Every row comes from one small tree of marks. The marks that hang from a mark follow it in brackets, in alphabetical order. Every link used is in the known rows. Which tree was each row made from?
Known rows
M[K T]: [-21.7  17.6 -15.3 -34.4  28.8 -16.3  24.4 -27.1  22.4  31.5 -25.2  31.6
   5.8   8.9  -2.9   7.8  33.1   4.5  49.6  -6.1   0.6   0.6   6.0]
K[M[T[J] V]]: [-30.8  17.2   0.3  -7.9  21.1 -33.8  18.7 -14.9  27.9   8.5 -24.3  14.6
  27.7   7.7 -15.6  -2.8  25.6  22.2  16.0  -4.9  -7.0   2.8  25.6]
K[M[V]]: [-28.5   7.0   0.1  -6.7   8.4 -17.1  28.5  -1.8  22.5   0.7   1.0  -6.2
   7.6  -8.7 -14.0  -8.4   6.1   5.9  13.1   7.5 -14.4   3.0  14.0]
J[L N U]: [-33.3  11.4 -23.3  16.8 -30.2   1.1   8.8  27.9 -29.3 -20.5  31.8 -27.1
  59.0  12.4 -17.8  -2.2   0.4  20.4 -26.7  24.5  73.7  14.8  -4.9]
K[M]: [-29.2  -1.1  15.0  19.8  -0.4  -6.6  27.9  -7.5   5.8 -13.1   3.9 -17.1
  16.3  -4.9 -17.7  -1.6   5.0  -2.8  -5.6   9.5  -7.6  -8.9  22.7]
T[F M[K V]]: [ -4.8 -41.1 -30.1 -22.8  14.1   5.6  34.3   9.5   4.8  28.7 -17.8 -16.3
  16.7   0.7  13.3 -69.9  30.4  25.3  38.0 -13.6 -51.8  23.3  23.8]
V[M[K]]: [-28.9 -18.1  -5.0  11.0  -1.6 -22.7  46.3   1.8  19.9  -4.1  -4.0   0.5
   7.8  19.7 -21.7 -14.7  21.7  -0.6   3.6   1.6 -10.9  -1.9  32.3]
J[N]: [ -9.6   0.7   5.5  23.6 -16.1  -5.4 -13.6   2.8 -16.9  -1.5  12.5 -31.5
  16.8   4.5 -14.4 -22.9  -7.7   0.7 -22.2   8.6  27.4   4.6  -3.9]
M[K T[F J]]: [ -8.1  -7.4 -21.6 -42.7  30.6 -23.0  22.9 -22.9  11.2  32.5 -49.7  40.4
  34.4  38.2   1.1  -9.5  60.2  22.0  37.8 -23.1  -3.7   4.0  29.6]
T[J[U] M[V]]: [-22.2 -16.6 -28.3  18.1  -8.8 -23.7 -14.7  14.9   9.4  -0.8  -9.7 -10.0
  49.9  19.8  -4.6 -26.9  57.1  46.6  -4.3 -24.6  -5.5  28.7  38.8]
V[M[K T[J]]]: [-31.3  -7.8  -4.7   9.5  10.9 -39.4  36.5 -11.3  25.6   3.1 -29.4  21.5
  27.4  36.1 -23.4  -9.4  41.5  16.0   6.5 -10.7  -3.7  -2.2  44.2]
N[J]: [-13.5 -17.3 -20.1 -16.3  12.3  -8.6 -13.7  -9.6  28.9 -19.6 -27.0  -0.9
  -6.5  -4.3 -10.2   5.0  -7.6  17.1  31.2  -5.1  13.9   7.4   9.9]
V[M[T[J[U]]]]: [-28.2  -4.2   3.5  27.3  -0.9 -32.8  22.4  -2.9  15.1 -17.0 -21.0  20.1
  39.5  29.8 -19.2  -7.0  19.4  25.2 -20.2 -10.8   4.2   2.8  47.2]
M[K T[J] V]: [-18.2  23.3 -40.3 -67.6  40.2 -47.8  11.0 -18.8  46.4  50.4 -43.7  53.0
  12.4  26.5  -3.4   2.1  64.7  28.9  65.8 -21.5   0.0  17.2   7.3]
T[F]: [ 16.1 -27.5  -4.3 -18.3   4.4  13.5  18.3   5.9 -16.1   2.8 -13.6   4.5
  14.0   8.3  13.8 -29.9  -3.9   8.3  -1.6  -6.8 -18.8   4.6  13.7]
K[M[T[F]]]: [-25.7  -0.3  15.8   6.4  15.2  -5.1  36.9 -17.7   3.6  -3.7 -18.0   2.1
  30.0  -0.7  -8.6 -13.8   1.6   9.5   4.2   2.5 -15.7  -6.8  31.2]
M[K T[J]]: [-19.2  11.7 -18.5 -29.3  27.6 -32.7  10.3 -27.1  22.5  31.1 -39.7  37.2
  24.9  32.5  -8.6  11.6  62.8  16.3  38.9 -18.3   9.6   0.4  20.2]
U[J[L N]]: [-23.4   2.6  10.1  -4.2 -10.9  -4.5 -14.1   6.0 -22.6 -11.5 -14.5 -25.5
  39.6   0.0 -23.5  14.0   2.9  18.9 -16.1  18.8  38.8  10.2   1.0]
U[J]: [-16.1  -2.5  15.3 -19.3  -0.1  -3.7 -14.3  -8.0  -3.4 -10.0 -24.5   1.0
  16.8  -8.2 -11.4  26.2   7.0  13.0  -1.4   1.3   1.6  10.1  15.4]
T[M]: [-10.7 -19.7   2.8  42.2  -5.8   8.8  -1.5   3.7  -5.5  -0.7   1.3 -37.0
  13.6  -9.6   0.2 -35.5   8.9  13.3  -3.6  -4.1 -25.7   6.5  16.6]
N[J[U]]: [-29.6 -13.8 -31.1 -20.2   2.4  -7.1  -7.6  -4.1  27.4 -32.4 -14.8   6.5
  11.9  -4.1 -10.4  15.2  -3.1  25.2  26.9  -5.7  28.5  18.0  20.9]
T[J[U]]: [-12.4  -4.7 -16.0   2.6 -11.9 -21.6 -13.7   5.4  -1.7 -13.6  -8.6  15.8
  44.8  34.3  -8.4  15.6  47.2  24.6 -19.5 -18.4  27.1  10.7  30.8]

Write each row's tree
[-22.8   3.8  -1.9 -16.8  23.1 -27.3  27.8 -11.9  20.3   9.8 -31.1  16.6
  34.4  11.6  -8.7 -17.6  23.7  26.4  15.2  -8.3 -16.0   5.3  32.0]
K[M[T[F J] V]]
[-30.3  -9.5 -40.0 -21.1   2.9  -3.9   1.8   8.3  20.5 -32.9 -13.4   2.0
  22.6   1.0 -12.6  19.5  -2.2  31.0  28.2   6.1  46.2  14.6   9.2]
N[J[L U]]
[-20.5 -17.7   1.4  17.9   1.4 -25.9  31.4   0.2   7.2 -15.2 -27.6  22.1
  45.7  34.1 -12.5 -22.0  17.2  29.2 -20.8 -14.2  -5.0   4.9  53.9]
V[M[T[F J[U]]]]
[-23.5 -21.2  -6.6   0.3  13.0 -32.8  45.4  -8.1  17.7   4.8 -36.5  23.9
  34.4  40.1 -16.9 -23.8  39.4  20.1   5.6 -14.2 -13.0   0.1  50.7]
V[M[K T[F J]]]
[-14.1 -15.2   9.2  16.7   7.4 -15.4  38.2  -2.2   8.0  -8.7 -23.8  14.3
  24.1  17.5  -8.2 -29.3  -5.7  16.9 -11.3  -5.2 -18.3  -0.2  38.7]
V[M[T[F]]]
[  3.1  -4.1   0.0  -3.0  12.4 -17.0  -7.8 -13.1 -11.4  12.2 -39.9  17.3
  46.5  31.2   0.2 -24.3  21.8  29.5  -8.1 -18.2  10.6   5.6  24.3]
M[T[F J[N]]]
[-17.1 -21.9 -30.9   2.5   7.8 -31.2  -4.0   3.5  21.1  25.6 -24.7 -12.6
  28.9  26.1  -8.8 -34.2  76.6  33.3  24.2 -24.3 -20.8  18.5  30.1]
T[J M[K V]]
[-24.9   8.0   0.7 -20.0  23.9 -15.9  37.5 -11.8  20.3  10.2 -20.6  12.9
  21.6  -4.8  -4.5 -20.3   2.8  18.5  22.9   0.1 -22.4   5.2  22.4]
K[M[T[F] V]]
[  3.2 -46.4 -17.8  19.9  -5.9 -15.6 -12.0  17.4 -16.8  13.3 -27.5 -35.4
  57.3  30.9  -0.7 -83.0  43.1  47.1 -17.4 -24.7 -19.2  26.3  38.7]
T[F J[N] M[V]]
[-34.3  17.8   2.3   0.1  15.0 -35.9  14.3 -13.8  22.3   8.0 -20.0   4.0
  33.3   9.0 -20.5 -10.7  23.2  22.5   8.4  -2.1   2.4   4.4  24.1]
K[M[T[J[N]] V]]
[-17.9 -29.9 -15.5  28.8  -1.0 -20.4  -4.2  -2.3   4.4  11.8 -22.2 -23.4
  37.3  30.2 -12.3 -27.8  75.4  24.5   5.4 -22.2 -14.0   7.1  38.9]
T[J M[K]]
[ -6.9   4.0 -43.6 -80.5  43.5 -38.3  23.9 -14.7  34.8  52.4 -53.4  55.8
  22.1  32.4   6.3 -19.1  61.4  34.4  64.6 -26.1 -13.0  20.9  16.9]
M[K T[F J] V]
[  2.8 -54.4  -2.8  46.3 -14.7  -4.6 -12.7  11.6 -33.5  -0.2 -24.6 -45.9
  65.8  35.0  -4.4 -76.2  41.8  38.3 -36.3 -22.8 -13.2  14.6  47.4]
T[F J[N] M]
[-31.2  19.2  -4.4  -8.4  20.8 -32.7  23.3  -8.8  24.8   8.4 -23.8  12.5
  32.8  10.2 -16.6  -0.7  26.1  25.2  16.9   0.7   1.8   1.0  19.8]
K[M[T[J[L]] V]]
[ -5.3 -49.3 -15.0   3.9   5.6  16.4  33.5   3.8 -11.6  15.1 -14.9 -26.8
  24.9   4.6   9.4 -63.5  29.3  16.3  19.1 -11.3 -45.0  11.6  32.7]
T[F M[K]]
[-33.3  -3.8  -2.0   6.6  12.0 -28.1  46.4 -11.3  25.9   4.0 -19.3  17.3
  14.4  19.5 -19.4 -12.3  20.3   7.9  13.8  -2.3  -9.9  -2.0  34.1]
V[M[K T]]
[-33.1 -18.7 -41.5  -1.4  -1.9 -29.9   2.2   8.8  19.7  12.8 -12.3  -4.8
  47.3  26.6  -9.2 -24.1  81.3  41.2  20.2 -24.8  -5.9  29.2  40.9]
T[J[U] M[K V]]
[ -1.0 -49.5 -35.4 -16.1  12.5 -17.7  14.3   9.5   4.8  28.2 -38.5  -8.0
  42.7  34.3   5.0 -64.5  72.7  41.8  22.6 -31.2 -39.2  23.3  43.8]
T[F J M[K V]]
[-20.2  -5.8   9.0  29.1   4.0 -33.5  19.5  -5.4  15.7 -10.2 -27.2  16.2
  30.2  30.0 -19.1 -12.0  17.1  21.0 -18.0 -10.5  -3.3  -2.6  41.9]
V[M[T[J]]]
[-31.1  17.0 -32.8 -32.9  20.7 -29.5  20.8 -14.7  16.4  21.6 -30.0  39.4
  45.1  36.3 -10.4  21.8  66.9  26.0  37.1 -10.6  32.3   5.5  19.4]
M[K T[J[L U]]]
[-10.7  -1.9 -18.2 -47.3  32.0  -6.8  37.0 -22.7  11.3  33.2 -34.7  35.0
  16.0  14.8   6.9 -12.9  29.9  10.4  48.3 -10.8 -12.4   3.7  15.5]
M[K T[F]]
[-18.5  -4.2 -12.0  19.1 -23.2 -25.6 -23.2   7.4 -13.5 -14.5   0.3  -6.4
  56.7  37.0 -18.4  -0.2  41.8  25.0 -35.3 -12.1  46.1  13.7  28.3]
T[J[N U]]
[ -6.3 -19.7 -17.3  21.6   1.0 -25.3 -20.9   9.5  11.2  11.7 -22.3 -17.7
  31.5  19.8  -4.4 -36.9  52.3  38.5  -0.1 -23.9 -20.2  18.2  27.8]
T[J M[V]]
[  8.6   7.2 -24.1 -52.6  33.6 -29.8  -0.5  -6.1  21.1  32.1 -49.7  48.7
  26.0  23.3  12.5 -22.6  27.2  41.9  29.8 -25.8 -12.5  20.0  13.6]
M[T[F J] V]
[-21.2  28.8 -36.6 -71.9  41.5 -31.8  24.8 -18.8  46.2  50.9 -29.3  47.1
  -6.1   3.1   2.1  -1.7  34.8  17.1  76.3  -9.0  -8.7  17.3  -6.6]
M[K T V]
[  9.2 -55.2  -6.5  29.8  -3.1  -0.6  -3.3   9.9 -22.0   0.6 -33.2 -24.3
  54.1  32.2   5.8 -60.5  46.8  38.1 -20.6 -28.6 -32.0  11.0  50.3]
T[F J M]
[-29.6  25.6 -48.3 -70.4  33.3 -46.9  15.2 -15.2  45.2  41.5 -35.0  58.1
  25.6  27.0  -3.5   9.1  67.7  34.6  63.0 -21.8  10.0  24.9  15.0]
M[K T[J[U]] V]
[-42.2  11.3  12.4  25.0   1.4 -24.5  16.5 -16.7   4.9 -11.9 -11.2  -3.3
  50.9  13.5 -24.4   1.3  24.0  17.8 -12.3  -0.3  16.2  -2.2  38.5]
K[M[T[J[N U]]]]
[-39.0  19.0  -5.0  -9.6  15.8 -33.5  21.4 -12.2  27.4   2.0 -18.3  18.3
  36.7   7.8 -15.6   2.2  27.8  26.4  14.1  -5.2  -0.1   8.0  31.0]
K[M[T[J[U]] V]]
[  6.2 -39.1 -16.8  -3.2   7.8  11.7  17.3  15.6  -4.8  15.1 -14.9 -21.6
  18.9  -5.6  17.5 -72.1   5.9  30.2  13.5 -13.3 -51.1  23.1  21.6]
T[F M[V]]
[ 10.0 -47.2 -21.6   3.1   5.7 -11.3  -2.6  15.2  -5.2  14.2 -36.1 -13.2
  45.4  28.0   9.6 -66.8  48.2  46.8  -1.8 -30.9 -38.7  22.8  41.4]
T[F J M[V]]
[ -2.6  26.4 -21.0 -39.8  30.3 -39.0 -13.5 -10.5  32.2  30.9 -40.2  45.1
  16.3  17.6   2.9  -1.5  29.5  35.9  30.9 -20.7   0.6  16.9   4.0]
M[T[J] V]
[ -3.4  -1.9 -10.3 -17.3  13.9 -13.6   3.3 -10.7  -3.5   4.0 -37.3  38.3
  51.1  29.2   7.5  -6.2  28.1  35.1   0.0 -22.9   7.3  10.4  33.8]
M[T[F J[U]]]
